Known rows, with every step that occurs
zibol -> kagi: [  4 -32   8  14  18   7  -1  14 -17  -5  11   5  -9  -6  18   6  -7 -16
   2  -5   7   9   1  -9  19  -2 -11  10  -3  16  20 -23]
mopa -> dofu -> lutuka -> rana -> kagi -> zibol: [ 14 -14 -11 -12   1  20   2  14  15  13 -14   1  20  22 -12  -3  -1 -10
   9 -18 -20  24   9  18  13 -16  -4  -9  26 -22 -21  47]
lutuka -> rana: [ 20 -10  16   6  -2  10 -18  -7  -4 -17  36  -6   6  10   1 -10  -8   9
  -7   5  -5  12   2   5  11 -27  -5 -17  11  15  22 -26]
mamob -> dofu -> mopa -> kagi: [ -9  32  -5   5  -2  -5  16   0   1  21  20 -36  -4 -11  19 -19   3   8
   3   1  22  20 -10 -31 -30  23  17  -1  -5 -16 -17 -13]
lutuka -> rana -> mafez -> dofu: [ 33 -38 -12   0   3 -23  12 -46  -6 -29  26  28  30  12  -7 -14  21  16
 -13  16   3  -8  18  -1  28 -30  -1 -34 -13  16  16 -28]
mamob -> dofu -> zibol -> kagi: [ -3 -32 -16  -4  11   9   7   2  14  13 -14 -17 -13 -32  23  18   2  -9
  23  -4  24  -1   8  -9  -5   2 -38  11   8   5   1 -28]
mopa -> kagi -> zibol -> dofu -> lutuka -> rana: [  3  29   0 -18 -13  14 -16   8  -2  21 -42  43  -1  15  -2   6   1 -13
  -9 -34 -20  23   5 -14  -4  -5 -19  -4  12  -8 -11  34]
lutuka -> rana -> kagi -> zibol -> dofu -> mopa: [ 13  15  -4  15 -12  -2   4  12  28  -1  -3  10 -10 -20 -19  10   6 -22
   8  -1 -18  -1 -18   5 -34 -33  -1  -7  22 -12 -10  16]
zibol -> dofu -> lutuka -> rana: [  5  13  13   1 -20  20 -22  -5 -14  14   8  22  -6   7 -13   7 -12  -6
  -3 -20 -13  10   0  21  -9 -20 -14 -12  14   4  18  -9]
zibol -> dofu: [ 11   7  11   7 -12   5   2   0  -1  -8   7  31 -18  -2  -4   9  -9  -5
  -6  -2  -1   6   0  13   5   3  -7  14  -6   6  20 -25]
dofu -> kagi: [ -1 -15  -8   7   9   8   1   2 -34  -9  -6  -5 -13   0  15   4  -8   2
  -9  11   7 -13  -2  -1  -8   6   2   2  -8  11   3 -29]
mopa -> kagi -> zibol -> dofu: [  8  21   0 -15  -7  -2   5  11  23  -3 -41  48 -15   8   8   5   0 -11
  -9 -16 -15  18   8 -18  17  17 -10  20   1  -8 -13  17]
mopa -> kagi -> zibol -> dofu -> lutuka: [ -7  32  -3 -17  -6  14   4  19   1  34 -52  48 -14  17   7   5  -5 -12
  -9 -36 -12  12   7 -14   5  32  -3  10   0 -12  -9  37]
zibol -> dofu -> kagi: [ -5  -5  -3   9  -7   1   4   8 -27 -10 -18  23 -20 -14   8  10  -7  -9
 -11   3   5  -6   2   7 -15  -3  -8   4  -3   5   0 -27]
mamob -> dofu -> lutuka -> rana -> mafez: [ 24  -6 -22 -13  -6   1  28 -37 -22  22  23 -16  16   8  -8  -8   6  19
   2  -6   5  16  -3   5 -22 -17 -19 -27   8  12  13   2]
kagi -> zibol -> dofu -> mopa: [ -3  35  13   6 -14  -1 -11   7  15  17  -9  16 -23  -3 -11   3   3 -12
  -8  -5  -7 -16 -21  10 -13   6  14   9   1   5   4   7]
kagi -> zibol -> dofu: [ 11  10   8  -5 -10   4  -7   7  18   0 -20  43 -17   8  -8  12  -4 -12
 -11  -3 -11  -4  -2   9   9   7 -13  10   3   7   4  12]
dofu -> zibol: [  4  -3   7  -8   7  10   4   7  20   4 -12  -1 -14  -1  13   5  -6   7
   9  11  12 -15   7  13  12   7   0   8  -2   4   6 -40]
rana -> kagi -> zibol -> dofu -> lutuka: [  0   5 -11  -1  -5  25  19  19  12  25 -42  44  -9  -2 -13  22  -6 -22
   7 -15 -15  -5  -6   4 -11  12   1  13   7 -13 -10  37]
mamob -> dofu -> lutuka -> rana: [  1   3   3  -3  -5  20 -14 -16 -11  29  26 -18  11  10  -2  -2 -16  10
   3  -6   4  10   1   2 -18 -16 -19 -22  10   3   7  -2]
mamob -> dofu: [  4  -6  -1  -1   3   5   7 -10   4   6  27 -13  -1   1  10  -3  -7  12
   0  11  19   7   1  -3  -5  11 -11   0  -2   4   8 -18]
rana -> lutuka -> dofu -> mopa: [-24  19  31  10 -11 -36 -24 -47  -4  -7  28 -51  10   1 -13  -6  -1   3
  11   1  -4 -24 -19  22 -17  27  28  10 -20   4  13   6]
mafez -> rana: [ 21   7   1  15   9  -8 -10  26 -13 -25  36  14   4   2 -13  -9  -3  18
 -12  19  10   5   9  -7   7 -13   2   5   0  12  22 -11]
lutuka -> dofu: [-18  -6  26   0  -2   1  -1 -11   0 -16  17 -24   7  10   3  -5  -7   7
  -5  10   3 -11   2  20   9   0  14   7 -26  12  17  -5]
rana -> kagi -> zibol -> dofu: [ 12  -5  -8   4  -6   8  23  20  31  -9 -27  41 -14 -11  -6  22  -3 -17
   4   2 -11  -2  -1  -1   0   0  -3  14   9  -5  -9  20]
mamob -> dofu -> mopa: [-10  19   4  14  -5  -2   3  -9   0  25  42 -38  -6 -14   6 -15   1  13
   3  12  21  -5 -18  -1 -33  10  12  -6  -2  -1   0 -22]
lutuka -> rana -> dofu -> mopa -> kagi -> zibol: [-23  29  -2  -8 -10  -2 -21  16   9  -1   0 -19   6   1  -1 -16  15  -3
 -11 -13 -12  10  -9 -15   6 -11  16 -12   9 -20 -24  23]
mopa -> dofu -> lutuka -> rana: [ 14  -3  15  -9  -8  18 -20   0 -13  12  19  -9  19  27  -7 -14  -6  10
   1 -19  -4  33   5  30  16 -10  -5 -17  12  -7   7   6]
dofu -> mopa -> kagi -> zibol: [ -5  35   6  -2   8  -7   1  16   8  17  -9  -4 -11  13  14 -21  12  -3
 -11  -6  -4   5 -15 -26   3  21  29   3  -1  -7 -17  14]
mamob -> dofu -> zibol: [ -3  -5  -6 -13   0   9  13  -5  31  15  -1 -23 -10 -12  13   4  -7  13
  12  12  21  -8   9   4 -11  10 -17  -1   7   0  -5 -28]
dofu -> lutuka -> rana -> kagi -> zibol: [  9 -10  -5  -2  12  28   0  11   4  18 -15   7  10  18 -11   6 -11  -6
  10  -9 -18   0  -8  -6  -6 -19  -5 -15  22  -6 -10  37]
kagi -> zibol -> dofu -> lutuka: [ -6  23   4  -5 -13  16  -7   6   1  31 -32  45 -16  13  -7  18 -10  -9
  -8 -21 -12  -8  -6  12   5  17  -8  11   1  10   4  24]
rana -> kagi: [ 12 -20  -4  12  14  12  29  13   8 -11  18   4  -2  -7   2   4  -9   3
   6  13   6  10   6  -4   3   6  14  10  -1  -6   4 -14]

Rows
[  8  -7   5 -23  -3   4   4   9  27  -5 -10  -5  -2   3  10  -6   5   5
  11   0  10  17  21  27  24   8  -3  11   5  -9  -5 -31] => mopa -> dofu -> zibol
[ 23 -28 -13   2   7 -16  33 -41  -6 -17  21  34  20   6   0 -14  19  14
 -13  16   9 -12  18  -5  38   3  12 -11 -21  12  10 -32] => rana -> mafez -> dofu
[ -2  36  19  16 -16  -2  -3   1  -7   7  21   2 -19 -21  -4  -2  -4 -11
  -3  -1   5  -1 -24  14 -21   1  20   5  -5   0  15 -29] => zibol -> dofu -> mopa
[ -8 -15  -9  -3  11   3  -3   6 -17  -6 -33  10  -7  10  10   4  -4  -9
 -12   7   1 -21  -2  -4   8   6  -1   0   0  12  -9   5] => dofu -> kagi -> zibol
[ 24 -46 -28  -2   8 -24  22 -43 -35 -43   0  20  21  -3  -2 -10  21   6
 -11  18   4 -25  15  -8   8 -30  -5 -39 -11  18  -1 -35] => lutuka -> rana -> mafez -> dofu -> kagi
[ -7  34  -7  -3  -1  -5  11  10  16  26  -8 -21  -6   2  20 -15  10   3
  -2  -8  10   7 -13 -36 -15  25  10   2   2 -17 -27  21] => mamob -> dofu -> mopa -> kagi -> zibol
[  3 -20  -8 -11   3   0   2   8 -23 -14  -4 -12   2   2  11  -2   2   3
  -5   5  13  15  12  18  16   9   3   6  -2  -6 -13 -21] => mopa -> dofu -> kagi
[-11 -50   1   6  17   4  -8  -4  16  -2 -25  22  -5 -20  22  17  11 -16
   9   1  12 -28  24 -13  27   2 -13  -1  -7   3  -3 -46] => mafez -> dofu -> zibol -> kagi
[  3  17  10  -7 -17  17 -30  -1   3  21 -23  32  -6  19 -17  13  -7 -14
  -6 -23 -27  -2  -5   9   1 -15 -24 -10  20  10   9  27] => kagi -> zibol -> dofu -> lutuka -> rana
[ -8  35   7   8   4  -2   9  12 -14  10  16 -20 -10   1  24 -23  -2   6
  -7  -9   9  16 -11 -20 -10  16  34   7 -12 -13  -4 -23] => dofu -> mopa -> kagi
[-29  31  -2  22  -7 -20 -17  32 -20 -16  41 -21   8 -24 -24 -14  10   8
  -9  22   8   0  -4   1  -6  -6  29   2  -7 -11   6  -9] => mafez -> rana -> dofu -> mopa
[-27 -36  16  -1   7 -29 -19 -33  16 -14 -23 -30   6 -16   7  25  -2 -15
  31  -9   0 -20   9  13   4  21 -24  20 -12  12  12  -7] => rana -> lutuka -> dofu -> zibol -> kagi
[ 21  -2 -18  11  23  -5  12  46  17 -24   1  24   7  -3 -20   5   4   6
   1  20  -2   3   5 -14   4 -16   4  11   8  -3  -7  29] => mafez -> rana -> kagi -> zibol
[-19  -7  23 -15   0 -27 -11 -47  30 -14 -14 -34   8   0  -2  11   0   4
  19   4   2 -24   7  24   3  28   0  12 -12   8  10  -3] => rana -> lutuka -> dofu -> zibol
[ 12   2  -4   8 -10  24   7   8  -3  10   1  26  -3 -12 -18  16 -10  -8
  13  -9 -13  14   2  12 -24 -23  -7  -8  18 -12   5   3] => zibol -> dofu -> lutuka -> rana -> kagi
[ -4 -17 -22  -6   8   1   2  -3  -4   9 -31  -8  -6  -1   9   9  -2  -1
  -4  11  11 -20  -3 -16 -17   7 -24  -4   6   3 -21  16] => mamob -> dofu -> kagi -> zibol
[ 43 -15  -6  -5   2 -14  23 -27 -14 -25  31  -1  16   9 -10 -16   9  16
  -5   7  -6  13   1   6  13 -31  -8 -23  -4  21  27 -20] => lutuka -> rana -> mafez
[ 21   7 -20  13   1  -8  13  45  28 -27 -17  56  -5 -19 -33  15   7  -7
   1   5  -6   6  10 -13  -7 -19  -6  13  16  -8  -3  34] => mafez -> rana -> kagi -> zibol -> dofu
[-21 -15  10   5   0 -31 -17 -45 -29 -27  -8 -35   5   0  -2   7  -7   0
   2   8  -4 -28   1  12 -12  26   0   5 -23  10   7   6] => rana -> lutuka -> dofu -> kagi
[  6 -11 -21  -4   1  24  11   7  19  31 -11  -7  13   3  -9   9  -9   2
  15  -6  -9   1  -5 -11 -24 -16 -15 -18  26 -12 -20  45] => mamob -> dofu -> lutuka -> rana -> kagi -> zibol
[ 11 -15  -7   3  15  15  21  23  23  -2 -10  16   0   7  -2   8  -4  -5
   1  11  -8  -3  -2  -9  10   4   6  10   5  -6 -10  19] => rana -> kagi -> zibol
[-29  47 -17  -1  -2 -18 -13  43   3 -10  -4  -4   4  -8 -10 -19  23   7
 -11   0  -1   4  -2 -31   5   5  24   7  -3 -23 -21  33] => mafez -> rana -> dofu -> mopa -> kagi -> zibol
[-23  14  12  13 -16   0 -29  -3 -12  -6  43 -35   4 -15  -9  -9   3   5
  -5   9  -1  -1 -15  11  -2 -22  18 -18   0 -12   8 -16] => lutuka -> rana -> dofu -> mopa
[-16   3  -6   6  -1  -9 -15  30 -10 -32  31   5  11 -12 -16  -7   5  16
 -10  21   2   9   9   3  20  -9   5   8  -3  -6  10  -2] => mafez -> rana -> dofu
[ -9 -15 -17   6   5   6  10  -7 -25   3   0 -20  -8 -13  17   2  -6   5
  -6  18  26 -11   1  -8 -21   7 -13  -4  -2   2 -10 -23] => mamob -> dofu -> kagi
[ 27  -7  -6  -6  -1  -2  21 -30 -30   9  18   3  13  19 -11 -12   5   9
  -5  -4  -8  14   0  13   4 -18   0 -23   1  14  26  -7] => dofu -> lutuka -> rana -> mafez
[ 20   5   5  13  11 -31 -29 -13  -9 -35  30  10  16   7 -24  -8  -6  20
   4  11   0  11   8  -5   8  16 -10  14   3  10  23  -4] => mafez -> rana -> lutuka
[  4   4  15   3  -1  22 -23  -6 -28  17  21   0   4  24   0  -6 -14   7
  -1 -12  -6   6   0  10   1 -19  -3 -20   7   6  25  -6] => dofu -> lutuka -> rana
[-32  36  17  -7   0 -16   1   6   9   6 -16 -37  -1   7  10 -12   7  -5
  -9  -2  -6 -10 -13 -11  -5  12  35  10 -23  -8 -20  38] => lutuka -> dofu -> mopa -> kagi -> zibol
[-27  34  19  -8  -5 -35 -16 -32  13  -2 -18 -34  10  12  -1 -11   8  -2
   4 -15 -16 -11 -16 -14  -7  42  24  15 -17  -8 -12  45] => rana -> lutuka -> dofu -> mopa -> kagi -> zibol
[ 22 -20   3  12   9   9   9  11   4 -25  25  -5   7  -3  -4   1  -7   1
  11  15  -1  13   2  -4  -5 -29  -3 -13  14  -7   7 -13] => lutuka -> rana -> kagi
[ -2 -32  -1  -1  14   9   3  19   8   2 -18   1 -18 -16  25  18  -3 -15
  16  -3  11   0   5  -7  12   2 -17  15   3  12  11 -37] => dofu -> zibol -> kagi
[  6 -39  -1 -12   6   5   3  21  17  -3 -18 -11  -4 -14  21   9   5 -14
  18 -18   8  26  21  11  27   6 -16  18   4  -4   0 -25] => mopa -> dofu -> zibol -> kagi
[-13   6   2   3   2  22   3 -12 -13  43  18 -12   2   6   7   2 -15  13
  -4  -2  15   2  -6   3 -14  22  -5   2   3   6   9  -4] => mamob -> dofu -> lutuka
[-32  14 -10   7  -5  12 -17  27 -33   2  17   8  18   1 -21  -3   0  14
  -9   2   1   6  10   4  12   1  10   5  -8 -11  12  12] => mafez -> rana -> dofu -> lutuka
[-29 -28  13  -4   6  -4   1   4  10  -7 -24 -32  -9 -19  22  17   3 -19
  14  -3   6 -20  10  11   7  -8 -10  14 -14   8   4 -16] => lutuka -> dofu -> zibol -> kagi
[-29 -13   4 -10   5  -8  -5  -2 -10  -9 -40 -19   0   6  10   8   0  -8
 -13  16  -4 -40  -3  11  -1  -2   3   2 -18  11 -11  29] => lutuka -> dofu -> kagi -> zibol
[  6 -18 -12 -16   3  -3  -1  12  -6 -10 -33  -1   2  13   9  -1   4  -5
 -12  -3  -3   1   9  14  19  13  -6   3   4   0 -25  13] => mopa -> dofu -> kagi -> zibol
[ 20   1 -14   1   1 -28  21 -40 -12 -18  22   9  23  -1   4 -37  35  10
  -5   1   2   1   5 -25   2 -19  21 -32 -17  -8 -11 -24] => lutuka -> rana -> mafez -> dofu -> mopa -> kagi
[-26  32  21   1  -6 -38 -12 -42  -5  -4   6 -45  10   2   6 -17   5   7
  10 -10  -2   0  -8  -1 -14  37  36  11 -23 -14  -5  14] => rana -> lutuka -> dofu -> mopa -> kagi
[ 25 -20  -4   6   6   6   7  12  23 -12   0  10   8   9  -9   7  -6  -6
   7   7 -14   4  -3 -12   6 -35  -9  -8  24  -3  -4  19] => lutuka -> rana -> kagi -> zibol
